Each row was made from one small tree. The marks that hang from a mark follow it in brackets, in the order of their numbers. Every link used is in the known rows. Write each row's tree.
Known rows
z627[z11 z142 z869[z683 z959]]: [13.4 -0.2 -18.4 -0.1 7.6 0.2 1.0 1.6 -21.5 -10.3 2.3 12.0 -1.5 -32.6 -6.4 11.4 12.7 -2.2 10.7 2.6 -9.8 4.2 17.4 -10.1 6.6]
z142[z11[z683 z766] z627[z869]]: [1.5 -2.9 11.5 -14.9 3.7 -5.9 1.2 -9.6 1.6 -4.0 -13.9 -71.3 -4.6 -2.1 3.2 -0.5 7.2 0.4 4.1 -2.7 -9.8 -4.3 -7.3 -1.6 -1.3]
z869[z11[z766] z142 z683[z959[z627]]]: [17.5 3.4 -18.3 0.8 0.3 4.1 2.9 -1.3 -28.8 -14.6 -12.0 25.6 -7.3 -2.5 0.4 -10.2 0.9 12.6 14.3 6.3 -6.8 -2.1 18.0 -6.2 11.1]
z683[z627[z11[z766] z869[z142 z959]]]: [7.1 0.9 -22.6 -3.9 1.0 -5.0 12.3 -4.2 1.7 -14.6 -6.9 -15.1 -3.4 -22.3 5.5 -7.8 19.0 -6.5 4.0 -0.1 -11.2 1.7 24.9 -5.6 6.8]
z766[z11[z683[z959[z142 z627]]]]: [12.8 -4.6 -0.5 -2.0 -1.6 3.8 4.4 -4.9 7.5 -13.0 -8.2 -21.3 -1.3 19.7 -0.7 -5.5 -2.2 -0.8 -1.3 4.6 -1.8 -5.2 14.3 0.4 11.3]
z627[z142 z869]: [0.6 0.7 -7.0 -8.4 0.4 2.3 -3.0 2.1 5.4 -8.4 1.6 -1.1 1.4 -0.9 -3.9 6.2 7.7 -9.6 4.8 1.0 -4.0 6.8 3.5 -9.0 -0.2]
z869[z11[z766] z142 z683 z959]: [17.5 3.5 -1.4 6.4 1.7 8.5 7.9 0.4 -47.1 -15.7 -6.3 28.6 -7.8 -3.3 1.6 -5.0 -2.2 21.1 30.2 6.1 -9.8 -3.6 24.7 -6.5 16.3]
z683[z627[z11] z959]: [2.3 0.4 -42.1 1.2 -0.9 -15.3 9.0 -3.1 5.0 -7.7 -6.6 -5.8 -0.6 -21.9 4.5 -5.2 14.9 3.1 -10.5 1.0 -7.6 0.9 27.8 3.3 6.3]
z683[z627]: [2.0 0.3 -14.7 -0.5 -3.3 -5.4 4.7 -4.5 15.6 -4.1 -7.3 -8.2 -1.2 -4.6 6.6 -8.6 6.6 2.0 -4.3 -1.9 -1.9 1.3 17.7 -4.5 -0.7]
z142[z11[z683[z959] z766] z627]: [3.5 -1.6 3.1 -9.4 2.1 -10.1 2.6 -9.0 -6.9 -3.8 -11.9 -65.7 -4.0 6.7 3.7 -0.4 0.5 9.2 2.8 -3.5 -8.2 -4.6 -3.2 0.8 -0.6]
z627[z142]: [8.5 1.8 -8.3 -0.5 -0.3 1.8 -4.8 1.1 -0.8 -4.8 7.1 0.6 1.7 10.1 -2.7 5.3 -3.7 1.3 4.1 -2.6 1.8 5.3 4.3 -9.3 -3.1]
z869[z11 z142 z683[z959]]: [10.7 2.2 -22.4 5.3 2.1 2.7 -5.0 3.2 -36.7 -9.6 -6.6 35.5 -5.1 -20.1 -0.9 -5.8 -1.6 21.1 15.1 7.3 -5.1 -0.8 25.5 -2.2 15.1]
z142[z11[z766] z627[z869]]: [2.9 -1.1 4.0 -11.9 2.9 -9.2 4.6 -8.0 -4.3 -4.8 -9.2 -58.4 -3.2 -13.0 6.3 1.9 9.4 3.2 -1.4 -2.8 -8.8 -1.5 -10.8 1.0 -2.6]
z869[z683[z627] z959[z142]]: [6.8 0.0 -0.3 7.8 -3.7 0.9 12.2 0.1 -24.2 -12.8 -18.6 19.3 -3.9 -8.4 2.6 -1.9 -1.9 13.8 17.0 1.0 -3.1 4.4 34.9 -16.1 10.3]
z959[z142[z11] z627[z869]]: [4.5 -5.2 7.8 -7.4 0.0 -2.1 11.4 -3.5 12.8 -15.3 -13.1 -29.4 -1.4 -9.6 2.1 -1.2 5.6 -0.2 -5.0 0.2 5.2 7.0 1.5 -16.0 -1.3]
z959[z142[z627]]: [3.7 -1.9 -8.5 -2.9 -3.2 0.8 2.8 0.3 -2.7 -5.8 -9.1 -34.5 0.4 -7.1 1.4 4.5 -4.0 6.3 4.4 -3.5 5.8 6.0 -1.4 -14.7 1.5]
z959[z142 z627[z11]]: [15.8 -4.2 -13.7 -0.4 1.4 0.0 10.8 -3.5 12.4 -10.6 -5.6 -22.5 -0.8 -14.9 -0.7 0.4 3.1 -1.6 -6.9 -1.8 8.6 5.2 -1.1 -18.1 -2.3]
z11[z683[z959[z627]]]: [-4.0 -2.8 -1.0 -4.8 -0.3 -1.1 3.5 -3.2 13.0 -3.8 -12.2 -9.3 -2.1 17.6 -4.4 -3.4 -1.0 -3.1 3.9 2.6 -3.8 -2.4 5.5 -5.2 1.7]
z683[z959]: [-7.2 1.1 -15.4 0.1 -2.3 -7.2 4.9 2.5 -7.3 -4.5 -4.4 11.0 0.8 1.9 -0.8 1.6 2.4 1.9 -1.4 3.6 -4.7 1.2 8.7 5.5 5.4]
z959[z627[z142 z869[z11[z766] z683]]]: [13.7 -0.6 -7.8 -7.0 0.5 3.6 6.1 -5.2 15.0 -10.9 -8.4 6.4 -3.5 0.4 -1.0 -1.1 8.5 -3.5 1.4 3.2 -3.0 2.0 -3.0 -15.7 -4.4]
z959[z627[z11[z683]]]: [11.7 -4.4 -9.8 -1.7 5.3 -1.4 5.8 -7.4 21.4 -2.5 -3.3 -14.3 -2.6 -9.0 -2.3 -2.1 5.4 -4.3 -6.0 -0.1 0.8 -2.2 -7.5 -10.4 -6.0]
z766[z11[z683]]: [13.8 -4.1 7.6 -1.2 0.5 6.3 -2.1 -5.3 5.8 -6.8 -2.3 -22.3 -1.5 17.2 -0.5 -5.6 -2.9 -1.5 0.2 3.5 -2.7 -8.2 10.8 4.5 9.5]
z627[z869[z142 z683]]: [-1.9 0.8 0.1 -4.4 2.6 5.6 -4.2 3.4 -15.9 -8.1 -11.0 22.2 -3.1 -19.2 -3.3 -3.0 6.3 -7.4 12.2 4.0 -6.4 4.3 12.0 -7.8 6.8]
z142[z11]: [3.1 -1.8 11.3 0.1 4.3 -7.6 -1.3 -2.9 -10.1 -1.7 2.6 -21.9 -0.9 -8.4 3.4 -0.9 -0.1 10.9 -5.1 -1.4 -0.1 -1.3 5.5 5.9 0.2]

Which tree is each row?
[4.5 0.9 -1.4 8.5 -1.5 -1.6 10.6 -1.9 -20.5 -7.6 -14.8 31.8 -4.6 -10.1 3.0 -2.5 0.9 12.9 15.2 2.2 -8.0 0.6 29.0 -9.0 6.8]
z869[z683[z627] z959]
[19.0 1.9 -10.5 -0.2 -2.3 1.7 2.3 -6.7 -8.8 -4.8 -13.3 1.6 -7.1 -3.1 5.5 -12.3 7.5 11.1 3.3 3.3 -7.1 -7.3 21.3 -1.0 8.1]
z869[z11[z766] z683[z627]]
[8.3 -0.4 2.8 -6.2 2.6 -9.8 3.3 -8.7 -8.9 -2.5 -5.3 -57.5 -2.9 -5.1 7.0 1.1 1.6 10.7 -1.6 -5.1 -4.5 -2.6 -10.9 0.5 -4.5]
z142[z11[z766] z627]
[22.6 0.9 -13.1 -5.2 5.5 3.2 -5.2 -4.0 -2.4 -5.9 7.8 -36.8 -1.4 10.5 -7.1 2.1 3.0 -10.0 3.4 -4.5 -3.8 -2.0 7.6 -7.8 0.0]
z627[z11[z683 z766] z142]
[14.9 -3.9 0.7 -1.5 -1.0 3.2 0.4 -7.4 13.1 -8.9 -5.8 -26.2 -2.2 14.9 2.7 -10.0 0.5 -0.9 -2.1 2.5 -3.7 -7.6 19.5 2.4 9.2]
z766[z11[z683[z627]]]
[11.2 -1.3 -14.2 -3.6 -0.7 0.2 4.2 -1.6 -6.3 -6.8 -6.5 -46.2 -0.5 -11.9 0.8 4.2 0.6 2.1 1.2 -4.6 3.6 3.9 -1.8 -12.2 2.8]
z959[z142[z627[z11[z766]]]]
[12.4 -3.8 -6.4 -1.8 -3.3 1.2 3.6 -5.4 7.9 -13.7 -9.8 -26.9 -1.5 16.4 2.0 -9.0 0.6 0.8 -1.7 3.5 -3.6 -5.2 27.2 2.1 13.6]
z766[z11[z683[z627 z959[z142]]]]
[4.1 -0.2 -13.6 -6.2 -1.0 -7.8 1.8 -4.4 14.5 -10.6 -5.1 -19.4 -0.7 -9.7 5.6 -4.7 11.9 0.4 -3.3 -2.0 -4.9 5.4 23.0 -8.0 -1.2]
z683[z627[z142[z11] z869]]
[5.1 -2.9 -25.6 -3.2 4.4 -6.9 -0.6 -5.1 1.7 2.3 -4.6 -39.0 -1.6 -24.0 -0.5 6.0 4.7 5.8 0.7 -2.0 -4.8 -2.4 -8.0 -4.0 -0.6]
z142[z627[z11[z683[z959]]]]
[7.7 1.7 11.0 -4.9 2.7 0.2 3.9 -0.3 -25.6 -15.1 -5.2 2.0 -2.8 0.6 -2.0 5.7 6.3 1.1 14.7 1.6 -10.8 4.1 18.3 -8.0 4.9]
z627[z142[z11[z766]] z869[z683 z959]]
[8.6 4.0 -1.1 2.3 3.0 -1.6 -4.1 1.7 -46.5 -12.7 -10.5 18.7 -5.1 -5.4 -1.1 -7.5 -4.5 8.4 13.0 1.1 -6.2 2.4 26.5 -3.0 9.3]
z869[z142[z11[z766]] z683[z959]]
[11.5 0.0 -0.3 5.6 -0.1 3.0 10.9 -0.2 -36.7 -10.2 -14.5 3.3 -4.2 -12.4 -0.6 5.8 -3.1 12.2 19.1 0.3 -4.4 2.1 15.3 -14.3 9.1]
z869[z683 z959[z142[z627[z11[z766]]]]]
[11.7 2.4 4.9 5.7 4.4 -0.5 5.6 -1.6 -51.7 -14.0 -11.3 6.1 -6.7 -15.3 2.9 0.6 -7.0 21.4 28.2 -1.0 -9.1 2.5 17.1 -12.7 7.0]
z869[z142[z11[z766] z627] z683 z959]
[9.2 -0.7 -10.7 -7.1 -4.0 0.5 6.7 -5.6 5.8 -9.6 -10.7 -34.8 -4.3 18.3 3.2 -9.9 6.6 7.0 4.0 3.5 -6.1 -7.4 19.2 1.2 10.9]
z869[z11[z683[z627 z959[z142]] z766]]
[8.9 -2.5 -16.9 -1.7 -0.1 -1.0 2.5 -0.6 -5.0 -5.2 -5.4 -40.6 0.3 -19.6 0.6 5.9 -0.3 6.0 0.6 -4.0 5.3 4.9 -1.0 -13.0 2.5]
z959[z142[z627[z11]]]
[5.6 -3.2 -4.2 -4.7 1.4 1.1 7.8 -5.1 16.8 -5.9 -12.0 12.2 -4.1 -14.5 0.5 -3.1 10.0 -1.0 -1.7 5.8 -2.6 -0.7 -6.1 -9.9 -2.2]
z959[z627[z869[z11 z683]]]
[-4.1 -3.0 1.9 -8.4 -0.9 0.6 -0.1 -4.9 22.1 -3.4 -14.3 -25.0 -3.0 6.7 -0.3 -9.0 7.0 -7.9 4.4 0.4 -5.9 -2.2 16.7 -6.9 2.5]
z11[z683[z627[z869]]]
[-6.6 -0.6 6.4 -3.4 3.7 -1.3 7.3 2.3 -18.1 -14.0 -3.1 3.4 -1.7 -17.2 1.2 1.7 8.1 2.5 15.1 3.8 -8.9 4.3 13.5 -2.9 8.4]
z627[z869[z142[z11] z959]]
[8.4 -0.7 13.1 -3.4 -1.5 -0.1 3.8 -0.6 -14.7 -11.1 -5.4 -39.7 -0.8 8.5 2.0 -1.9 -2.7 3.5 -0.2 -3.4 4.6 3.1 11.0 -4.9 4.9]
z959[z142[z11[z766]]]
[10.0 -3.5 0.0 -1.3 -0.4 3.0 0.5 -4.2 1.8 -9.3 -4.3 -17.1 -1.1 18.4 -0.9 -5.0 -1.8 -0.5 -0.4 5.3 -5.0 -7.5 15.4 7.3 12.4]
z766[z11[z683[z959]]]
[18.8 1.4 -20.6 -5.3 4.5 -0.2 -2.6 -2.8 -5.8 -8.2 5.6 -31.2 -1.0 11.1 -7.4 2.9 4.6 -9.0 2.8 -3.0 -6.0 -1.4 12.3 -5.2 2.7]
z627[z11[z683[z959] z766] z142]
[-0.6 1.5 7.9 -9.8 -2.9 2.5 4.5 -3.3 -0.7 -6.6 -13.1 -26.5 -3.4 40.4 -4.0 -6.9 0.8 -13.5 7.8 0.7 -9.5 -6.0 8.9 1.8 5.8]
z11[z683[z959] z766]
[20.7 3.0 -16.2 -0.6 1.9 6.6 -4.2 -3.3 -31.0 -7.9 -9.9 -1.0 -7.6 -14.2 2.4 -6.4 -1.7 17.4 18.8 1.8 -5.9 -3.2 6.9 -9.7 8.2]
z869[z11[z766] z142[z627] z683]
[10.4 -0.4 -12.4 -4.7 4.5 -2.0 2.3 -3.9 -5.5 -3.5 -1.6 -31.4 -2.7 1.5 -4.5 -2.2 8.2 -10.3 -1.0 -0.2 -7.8 -6.4 8.1 4.5 5.6]
z627[z11[z683[z959] z766]]
[18.2 -3.9 -4.2 -5.3 0.9 3.6 11.1 -5.9 14.3 -12.3 -10.5 -39.4 -2.8 4.1 -2.5 -3.8 2.6 -8.3 -2.5 -2.6 5.5 2.0 0.1 -19.4 -1.1]
z959[z142 z627[z11[z683 z766]]]
[14.6 -2.8 -5.9 -4.4 4.1 0.2 8.8 -8.8 19.8 -5.0 -4.8 -22.2 -3.7 1.6 -1.7 -4.5 6.4 -9.5 -5.1 -1.0 -1.6 -3.5 -8.7 -9.5 -5.8]
z959[z627[z11[z683 z766]]]
[-2.8 -0.8 -9.9 -5.2 0.7 0.0 1.2 1.1 -9.2 -4.6 -11.9 17.1 -3.3 -21.5 -1.2 -0.2 13.3 2.3 3.4 9.3 -9.8 -2.2 11.7 3.9 11.6]
z627[z869[z11 z683[z959]]]
[18.5 -1.9 -20.8 0.1 4.7 -2.4 4.5 -5.4 17.5 -6.5 5.0 -4.9 -0.6 -10.6 -2.2 3.1 4.5 -1.5 -6.8 -1.9 2.9 3.3 -6.5 -14.7 -9.1]
z959[z627[z11 z142]]
[7.2 -1.6 5.6 -8.1 -0.9 -1.6 3.6 -2.8 -14.8 -10.6 -15.0 -49.3 -2.4 -8.9 2.7 1.5 1.7 4.1 3.3 -3.1 0.1 4.2 4.7 -11.1 3.8]
z959[z142[z11[z766] z627[z869[z683]]]]
[0.8 2.4 -36.9 -7.9 -5.7 -9.7 9.6 -2.4 11.7 -16.0 -10.0 -6.3 -0.9 0.5 4.8 -4.9 17.5 0.4 -1.9 3.8 -11.4 3.5 28.7 -2.0 7.5]
z683[z627[z142 z869[z11[z766]]] z959]
